What can hang from each mark:
vusi: pulu
vekiz: fozumuv zosis
fozumuv: dugat zibegu
kisomim: getes
meku: tena zasop
tena: kisomim meku sedut tuze zosis
zibegu: fozumuv
limu: sedut
tuze: tena
getes: kisomim
ratubu: vekiz zibegu
zosis: tena vekiz
pulu: kisomim
sedut: limu tena

Every row comes from one small tree of marks. The marks that hang from a mark follow it in brackets, in alphabetical order. Every link used is in the known rows. Which tree was each row made from?
Known rows:
zibegu(fozumuv): [ -6  -1   4  -5   5  -3   1  -1 -11  -3  10   3 -15   5   1   2   9 -14
  -6  -9   0   9   1  -5  -1   6  -1  -6   3  -1  -5   1 -11   6  -4  -2
   0]
vusi(pulu(kisomim)): [-13  -3   8   5  11   4   2   2   2   5   5  -2  -2  -4   7   3   9  -8
   3   0  -5  12  -9   0   3   3  -2  11   0   5   0  -6   4   9  -2   0
 -12]
meku(tena(kisomim zosis)): [ -9  -6  -4 -11  -6  -9   5 -16  -1   3  18  10 -11  -4   8  -4   4  -2
  -9 -10   8   7   2   7   2  11  -7  -4  -5  13  -2  -2  -1   6   1  -1
   0]
zosis(tena(kisomim sedut(limu)) vekiz): [-24  -4 -10  21   6   2  -4  -3  -4   6   8  21  11  11  17  -8  23 -11
  -5  -4  -4  15   6  -8   3   7 -11   2  -3  -5   2   3  11  20  -5  13
 -11]
sedut(limu tena): [-10   8   0   3   0   1  -1  -3  -2  -2   9   3   4   2  18  -9  11  -2
  -2  -2  -3  14  -2  -4  11   4  13  -6  10  -7  -3  19   6   8  10   9
 -11]
vekiz(zosis(tena)): [-15  -3  -2   2  13  -2  -9  -4   0   5   1   4  -7   8  -9   0  12  -7
  -7   0   4  13   5   3   2   0  -4  -5   8  -2  11   3  -4  17 -10  -2
   7]
meku(tena(kisomim sedut tuze) zasop): [ -8 -24  -6   3  11  -2   7  -1   4  13   5  -2   2  -1  11  -5  -1 -12
  -5  -7  -7  12  -2   4  -1  13 -14   3   2  -6  -1   0   3  -1   4  -4
   3]
limu(sedut): [-12   2   4   2   6   7  -2  -1   1   0   7   1   1   4  -4  -2  12  -2
  -5  -6  -3   8  -3  -2   8  -4  -4   1   6  -8   2  -3 -18   7  -6   0
   3]
tena(meku sedut zosis): [-17   7  -1  -2  13   3  -6  -6  18   3   5  -2  -2  -7  15   1  10  10
   0 -13   4  14   2  -5  -2   7  -7   1  17  -1  -7 -16 -11  10 -10  -2
  -9]
limu(sedut(tena)): [-15   5   4  -1   4   4  -2   2  -1  -4   6  -2   2   2   4  -6  12   1
   1  -5  -6  12  -8  -5  11  -3   3  -4   8 -11   2   8  -6   5   5   3
   0]
zosis(tena vekiz(fozumuv(dugat zibegu))): [-17  -7   1   1  -1   5  -8 -13   5   1  21  14 -19  22  12   3  21  -5
   0 -16  15  24   2  -2  11 -10   0   6  11   6  12  -4   8  -1 -11  12
   8]
meku(tena(kisomim) zasop): [ -1 -20  -4  -3  -1 -11   9  -7   4   9  10  13  -4  -6  -2  -5   1  -6
  -9  -5   1  11  -6   8   0  12  -7  -2  -6   5  -2   8  -2   0   9   0
   4]
kisomim(getes): [ -5   3   3  13  12   2 -10   1   1   1   5   3   2  -6   6  -2   9  -2
   1  -3   1   8  -4  13   5   1  -8   1   9  -2   1   2  -8   1  -7   9
  -1]
sedut(tena): [-8  4  4 -5  3 -1 -7 -1 -5 -4  9 -2 -2 -2 10 -5  7 -1  3 -3 -1 13 -6 -1
  6  1  5 -5  9 -6  0 13  5  4  7  4 -3]
vekiz(zosis(tena(meku sedut(limu)))): [-23   6  -9  10  22   3 -11  -3  18  10  -7   7   6   6   4  -2  19   1
  -8  -2  -2  16   9  -5   2   8  -7  -3  22  -6   7  -2  -7  26 -13   0
  -4]
zosis(tena): [-14   0  -2  10   6  -2  -7  -7   3   7  11   9  -8   5  -3   3  16  -2
  -4  -4   1  14  -2   3   4   3  -6  -1   6  -2   5   4  -1  11  -6  -1
   4]
ratubu(vekiz(fozumuv)): [  3  -1   9  -8   2   1  -2  -4   8  -4  11  -3  -8   2   3   7  11   9
 -12  -2   8   7  -2 -11  -3  -4   1   5   3   8   3   1   2   0  -1   9
  -2]
zosis(tena(meku)): [-17   5  -5   9  11  -2  -9  -5  15   8   8   9  -8   0  -2   9  18   9
  -3 -10   3  13  -6   4   2   8  -7   2  12   2   2   1  -5  21  -5  -5
   5]
getes(kisomim): [ -8   0   5  -1   8   2 -12  -8  -6  -1  16   0  -7   3  -6  -1  10  -6
  -4 -11   7   5   2   1   7   5   0   1  12   1   1  -1  -3  10 -14   1
   5]
fozumuv(dugat): [ -8   0   2  -9   5  -1  -2  -6  -6   4   9   2 -13  10  14  -2   8  -4
   1  -7   6  16  -4   1   4  -6   1  -2   7  -7   5   4  -4   2  -2   6
   0]
vusi(pulu): [-13  -2   5  -2  11   2   0   1   1   6   8   4   4   1   5  -1   8  -7
   2   2  -2  14  -5   0   6   4   1   3   3   5  -2  -1  -5   6  -9  -3
  -5]
tuze(tena): [ -8   2   3   0   1   0  -5 -11  12  -1   9   3   0   2  -2  -6  11  -2
   2  -3   1   9  -5   7   1  -1   7  -3   8  -4   4   6   1   9   4   1
  -3]
vekiz(zosis(tena(meku))): [-18   2  -5   1  17  -2 -12  -4  13   8  -1   4  -8   3  -7   5  16   5
  -5  -4   8  12   1   3   0   4  -6  -4  15   1   9  -1  -8  27 -10  -6
   8]
limu(sedut(tena(kisomim meku))): [-23   5  -1  -9   3  -2  -5   1   4   7   8   2  -1  -3   3  -3  17  11
   0  -9  -1   9 -12  -5   6   1  -1   2   5  -2   3   4  -5  20  15  -1
   0]
zosis(tena(meku(zasop) sedut)): [-18  -6  -7  16  20  -2  -5  -1  28  13  -2  10   1  -5   0   3  15   6
  -1  -8  -3  22  -7  -3  -2  11 -14   3  15  -8  -2  -3  -9  10  -7  -4
  -2]
vekiz(fozumuv(dugat zibegu) zosis(tena)): [-20  -7   3 -11   6   1 -12 -17   6  11  11   4 -26  22  -2   1  14  -8
  -6  -6  15  22   8   0   8 -12   2   0  20   7  22  -4   0  -1  -9   4
  15]
limu(sedut(tena(kisomim))): [-21   2   1  -7  -2  -1  -3  -1  -9   4  10   2   0   2   3  -8  12  -1
   0  -3  -3   9  -9  -7   9  -2  -1   0  -2  -4   4   8  -1  10  16   3
   0]
zosis(tena(meku(zasop) tuze) vekiz): [-15 -12  -9  21  16   6   3   6  21   2   8   3  -3   6  17   9  16   1
   1 -18   5  17  -7  -1   4   7  -1   6   7  -6  -7   0   2  23  -9  -4
   1]
meku(zasop): [-2 -9  2  3  7  0  5  0  9  4  4  4 -3 -5  1 -2  4 -6 -4 -4  3 15 -5  0
  2  4  3 -2  5 -5 -6  5 -7 -2  0  2 -3]
sedut(limu tena(zosis(vekiz))): [-12   9  -3   4  -4   4   4  -4   1 -16  15   9   5   4  36 -10  13  -3
  -1 -11   5  16   2 -11  14   5  16  -9   4  -3 -13   9   9  11  -2  15
 -22]
ratubu(vekiz(fozumuv zosis)): [  1  -4   8 -18   7   2  -6  -2   7  -6   1  -8  -7   5  -3   3   6   3
 -15   2  12   7   6 -13  -6  -8   2  -1   6   6  10  -1  -1   6  -5   8
   1]
tuze(tena(sedut)): [-13   0   3   1   8   2  -9  -8  14   0   3  -1   8   1   2 -10  10  -3
   3  -2  -7  12  -1   2  -3  -1  -1   0  14 -13   7  -1   1   6   0   3
  -6]
tena(kisomim(getes) sedut(limu)): [-15   2  -3  18  10   1  -9  -3  -3  12   1  10  15  -4  18 -12  14  -8
  -3   1  -6  10   2   4   3   6 -14   4   6  -4   2   2  -2   6   1  14
 -13]
ratubu(vekiz): [  2   3   5   3   1  -2   0   0   5  -3   8   2  -2  -1   5   5  10   5
  -8  -1   5   8  -2 -13  -1   0  -5   1   3   3  -4   3   0  12  -6   7
  -4]
tena(tuze zosis): [-12   0   0  -1   5   7   3  -7   1   1  16 -10 -10   5  22   3   4  -5
   0 -10   6   9   2  -1   7   2   5   2   9   1  -7  -6   0   4  -7  -5
  -4]
tena(kisomim meku(zasop) sedut(limu)): [-15  -4  -8   8  10  -1   4  -2  20  16   0  10   9  -6  12  -6  12   1
  -7  -4   0  16  -5  -9  -2  12  -3   4   7  -4  -8   1  -5  12   8   4
 -13]
ratubu(vekiz(fozumuv(dugat) zosis) zibegu): [  7  -1   6 -28  13   5  -1  -9  -6   0   3 -13 -12  15   6  -5   9  -9
 -14   7  15  13  -1  -9  -4 -15   2  -4   8   6  17  -5  -1   0  -4  10
   4]

Which tree is each row?
[-15   4  -2  -1  -5  -5  -2  -6 -10   5  13   8   2   1  19 -10  13  -6
  -4   1  -1  11  -3  -5   8   5   9  -4   0  -1  -1  19  12  13  20   9
 -11] -> sedut(limu tena(kisomim))
[ -9  -7   4 -29  10   4  -8  -7  -3   2   0 -10 -20  16   6  -5   6  -5
  -6  -6  11  15   4   1   0 -13   9  -3  10  -3  18   0  -4  -4  -3   6
   6] -> vekiz(fozumuv(dugat) zosis)
[-11  -5   4 -14  -6   8  -1 -16   7  -7  25   4 -21  16  26  -2  12  -2
   0 -21  24  22   7  -7  11 -11  10   3  11   9   1 -13   3  -9 -12  14
  -2] -> tena(zosis(vekiz(fozumuv(dugat zibegu))))
[-18  -4  -4  16  12  10  -8  -4  10  -3   6  11   7  13  17  -4  23  -4
  -9  -9  -4  18   7  -8   4   2  -2   4   7  -6   6   0   6   5 -13  15
  -8] -> zosis(tena(sedut(limu)) vekiz(fozumuv))
[-18  -4  -5  -4   5   6   1  -2   3   0  19  -2  -5   4  32   4  13   3
   1 -19  15   8   0  -3   3   5   1   7  -1   7 -10 -12   6  25  -3  -2
  -7] -> tena(kisomim meku tuze zosis(vekiz))
[-21 -10  -8  -1  12  -9  -2  -5  17  17  -2  11  -9  -1  -9   1  13  -1
  -7  -2  10  14  -4   0  -3   7  -4  -1   2   6   5   1  -6  24   4  -5
   5] -> vekiz(zosis(tena(kisomim meku(zasop))))
[-21   6   0  -1  13  10  -3   7   9   0   8 -14   0   4  16   2  13   9
   3 -12  -4  10  -9  -4  12   0   4   4  17 -10  -1   2  -5  17   4  -9
   1] -> limu(sedut(tena(meku tuze)))
[-14  -1  -6   7   5  -6   1  -6  23   9   6  11  -6 -17  15   0   8   9
   1 -10  12  14  -9   8   1   9  -3   4   2  11 -11  -6 -11   7   4   4
 -12] -> tena(kisomim(getes) meku(zasop) zosis)
[-12   4  -3  -4   3  -5   5  -5  24  -2   8   2  -9 -13  18   0   7  13
   3 -12   8  20 -11  -5   5   9  13  -6  12   1 -14   4  -5   5   6  -1
 -13] -> sedut(tena(meku(zasop) zosis))
[-22   9  -9  20  16   2  -8  -6  19  11   3  11   6   3  10   2  23   5
  -5  -7  -6  17   0  -4   4  11 -10   1  18  -5   0   0  -5  20  -8   0
  -6] -> zosis(tena(meku sedut(limu)))
[-12  -1  -2   8   1   1  -4  -3  -4  -6  13  11   2  -4  25  -6  12  -4
   3 -11  12   9   1   7   4   1  -7   2  -7   8  -6  -7   1  12  -7  15
 -11] -> tena(kisomim(getes) zosis(vekiz))
[-16 -12  -5  -4   7  -1   3 -10   1   9  14  -4  -3   2  24  -4   1  -8
  -4 -12  -1   8   5   4   1  11 -14   3   3   3  -1 -10   5   5  -3  -5
  -1] -> meku(tena(kisomim sedut tuze zosis))
[-10  -7  -6   3   4  -4   2  -9  -1  10   7  13   9   0  11 -12   9  -8
 -12  -3  -8   9   5   2   2  12 -13  -2   3  -2   2   5   2   7   3   6
  -2] -> meku(tena(kisomim sedut(limu)))
[-21 -12 -10  11  12  -5   1  -2  17  20  10   4 -10   2   7   9  14   3
  -2  -9   3  14 -11   1   2  10  -3   9   2   4  -2   1   3  19   8  -9
   3] -> zosis(tena(kisomim meku(zasop) tuze))
[-23   1  -2  -7  -2  -4  -5 -20  13   4  10   4   1   1   9 -12   9  -4
   3  -6   0  11   1  -1  -4   1   0   1   2   0   2  -7   5   7   6   3
 -14] -> tuze(tena(kisomim sedut zosis))
[ -6  -8  -2   6  16   6   3   5  18   7   6  -8  -3  -3  13   7   6   3
  -1 -11   6  13  -8   0   2   7   3   6  14  -3 -10  -2  -6   9   1  -8
   0] -> tena(meku(zasop) tuze)
[  7   2   4 -23  11  -3   7  -4 -20  -3   2  -7 -17  19   8  -3  10 -25
 -11   3  13  13   3 -15  -7  -6  -3 -14   5   4   8  -4  -9  13 -10   3
   1] -> ratubu(vekiz(zosis) zibegu(fozumuv(dugat)))
[ -8  -8  -6   9   0  -5   1  -7  -2  -8  15  15   0  -6  22  -8   8  -3
  -3 -16   9   6   2  15   5   9 -13  -3  -7  10  -2  -3  -1   9 -10  13
  -5] -> meku(tena(kisomim(getes) zosis(vekiz)))
[-19   4  -7  22  11   2  -6  -7   7  10   4  13   7   9   9  -4  19  -6
  -7  -1 -10  17   4  -4   6   8  -8   1  13  -9   2   5   0  10 -10   6
  -7] -> zosis(tena(sedut(limu)))
[-10  -8  -3  -3   5  -7   2  -2  16  13   7   8  -5  -9   1   1   8   4
  -4  -7  10  13 -11   0  -3   9  -1   4   0   5  -7   1  -7  13  11  -2
  -3] -> tena(kisomim meku(zasop))
[ -3  -5  10 -21   0   1  -4  -9   9   0   9  -3 -19  17   5   2   8  -1
 -10  -2  22  16   8 -16   2 -16   3   1  16  11  14  -6   2   1  -8  11
   6] -> ratubu(vekiz(fozumuv(dugat zibegu) zosis))
[-15 -12   2  13   5  14 -10  -6   9   0  24   2 -10  20  12   9  19  -8
  -3 -13   9  16   6  -1  10  -2   0  11  13   7   7  -7  12   4 -13   2
  11] -> zosis(tena(tuze) vekiz(fozumuv(zibegu)))
[-16  -3  -2  -4   9   2  -5  -1   0  13  13  -8  -6   1  14   5  11   3
  -1  -9   7   6  -6   3   0   5  -3  10   5   5  -1  -3   3  22   8  -8
   4] -> tena(kisomim meku tuze)
[-13  -5  -1  -6  -5   0   2  -7  -6  -6  18   9  -3   1  19  -5  11  -5
  -2 -11  15  10   4  -5   2   1   0   0  -9   7  -8  -6   4  15  -4   9
 -10] -> tena(kisomim zosis(vekiz))
[-13  -8  -1   3   7   6  -9  -5   5  -5  13   7  -7  12   5   4  19   1
  -5 -11   4  15   0   1   2  -2   0   4   0   1   7   0   6   6  -9   9
   4] -> zosis(tena vekiz(fozumuv))
[-15  -6  -1   7  12  13  -1   3   0  -7  11 -10   6   6  33  -3   7  -9
   2 -15   4  14   8  -7   3   2  -4   3   9  -9  -7 -14   4   7 -19   3
 -12] -> tena(sedut tuze zosis(vekiz))
[-19   8  -1  -7   8   4  -2  -3  11  -2  15 -13  -9  -2  30   5   8  11
   5 -15   7  13  -6  -2   9   6  10   0  17  -1  -8   1   5  13   3  -8
  -8] -> sedut(tena(meku tuze zosis))
[-16  -6   1 -17   8   9  -4  -8   2  -8   9  -3 -12  14  33  -6  10  -1
   1 -20  10  21   5  -8   1  -9   1   2   6  -6   4 -14   1 -10 -14  15
 -12] -> tena(sedut zosis(vekiz(fozumuv(dugat))))
[-12   1   7  18  16   5  -3   5   3   4   1   0   3 -11  12   2  10  -8
   7   0  -8  10 -11  11   6   3  -9  13   0   6   3  -7   1   6  -6   7
 -14] -> vusi(pulu(kisomim(getes)))
[-11   3   1  -3  -2   3   0  -1  -2 -17  15   2  -2   1  28  -6   9   0
   4 -14   7  15   0  -7   8   1   9  -8   3  -4  -9   4   7   8  -2  10
 -14] -> sedut(tena(zosis(vekiz)))
[-16   5   0   1  13   3 -11  -7  28   3   0  -2   7  -4   2  -5  13   9
   6  -8  -4  11  -5   3  -5   3  -3   2  19  -9   5  -4  -4  15   0  -1
  -6] -> tuze(tena(meku sedut))
[ 10   2   5 -13  11  -1   4  -1 -15  -7   2  -7  -6   8  -4  -2  10 -24
 -16   8   8   7   5 -15  -9   1  -5 -13   4   8   3  -5  -9  17  -9  -1
   2] -> ratubu(vekiz(zosis) zibegu(fozumuv))
[ 11   3   5 -10  12   3   0  -3  -5  -2   1  -8   6   3  -4  -6   9 -13
 -12  14  10   8   3  -8  -5  -4  -6  -8   7   6   6  -4  -4  15  -8   4
   3] -> ratubu(vekiz(zosis) zibegu)
[-15   4   1  -4  12   5  -7   4   4   1  10 -14  -3  -1  22   4  10   9
   6 -10   1  11  -9   0   7   5   7   1  18  -6  -1   8   6  15   8  -7
  -2] -> sedut(tena(meku tuze))
[ -7  -9   7 -10  -2   9  -5  -8   2  -4  20   5 -14  17  17  -2  14  -6
   0 -16  18  20   3  -4   8 -13   5   4  13   2   8  -6   5  -7  -9  14
   5] -> zosis(vekiz(fozumuv(dugat zibegu)))
[-11  -8   8 -26   4   5 -10 -13   1   5   9  -5 -21  17   2  -4   6  -9
  -5  -7  19  18   8  -1   6 -16   8   0  20   5  18  -6  -3  -6  -5   6
  12] -> vekiz(fozumuv(dugat zibegu) zosis)
[-17   4  -3  -2   7   8   0   4   8 -13  16 -11  -3   1  39   3  11   8
   7 -21   9  13  -4  -4  10   4  12  -1  11  -2 -11  -3   9  20  -3  -2
 -12] -> sedut(tena(meku tuze zosis(vekiz)))
[-15 -11  -1   7  12  12  -7   0   3  -2  15  -4  -8  18  16   7  16  -4
  -3 -12   1  13   1   2   5  -2   2   8   4  -1   7  -1  11   6  -9   4
   6] -> zosis(tena(tuze) vekiz(fozumuv))
[-17  -2  -6  -6  -5  -8   6 -18  36   7  11   9  -8  -7   6  -5  10   9
   1 -11  11  14 -11   1  -2   5  12   0   0   9  -9  -4  -3  15  13  -3
 -14] -> tuze(tena(kisomim meku(zasop) zosis))
[-15  -2  -8   0  -1  -5   6 -16   4   7  12  13   3  -1  20 -10   8  -6
 -12  -8  -2  10   9  -1   3  15  -9  -3   2   5  -4  -2   0   5  -1   6
 -11] -> meku(tena(kisomim sedut(limu) zosis))
[-19  14  -6   3   5   5   2  -5  13  -1  15  -7  -3   2  42   1  12   8
   0 -13   3  13  -3  -6  15  10  18  -1  18   0 -13   6   6  16   5  -3
 -16] -> sedut(limu tena(meku tuze zosis))
[-25   5   0  -9  -6  -3   2  -9  -3   0  14   4  -6   1  12  -7  11   2
   0  -8   2  11  -5  -9  11  -1   4  -2  -3   1  -2   0  -3   8  13   2
  -8] -> limu(sedut(tena(kisomim zosis)))
[-10  -4   0   3   5  11   2   0  -1 -10  17  -6  -3   9  32   2   9  -7
   1 -15   9  11   5  -4   7   0   5   2   4  -2 -10  -8   5  10 -14   3
  -8] -> tena(tuze zosis(vekiz))
[ -1 -11  -6  14  10   0  10  -3  17   6  -1  12  10  -3  10 -11   3  -8
 -11  -5 -10  17   2   0   4  15  -6  -5  10 -10  -5   8  -7  -5  -5   6
  -7] -> meku(tena(sedut(limu)) zasop)
[-18  -4 -10  22  12  -9  -6  -4  21  18   3  18  -5 -10   1   5  17   8
   0  -6   3  15 -14  12   1  10 -12   6   1   7  -1   4  -6  15   4   2
  -2] -> zosis(tena(kisomim(getes) meku(zasop)))
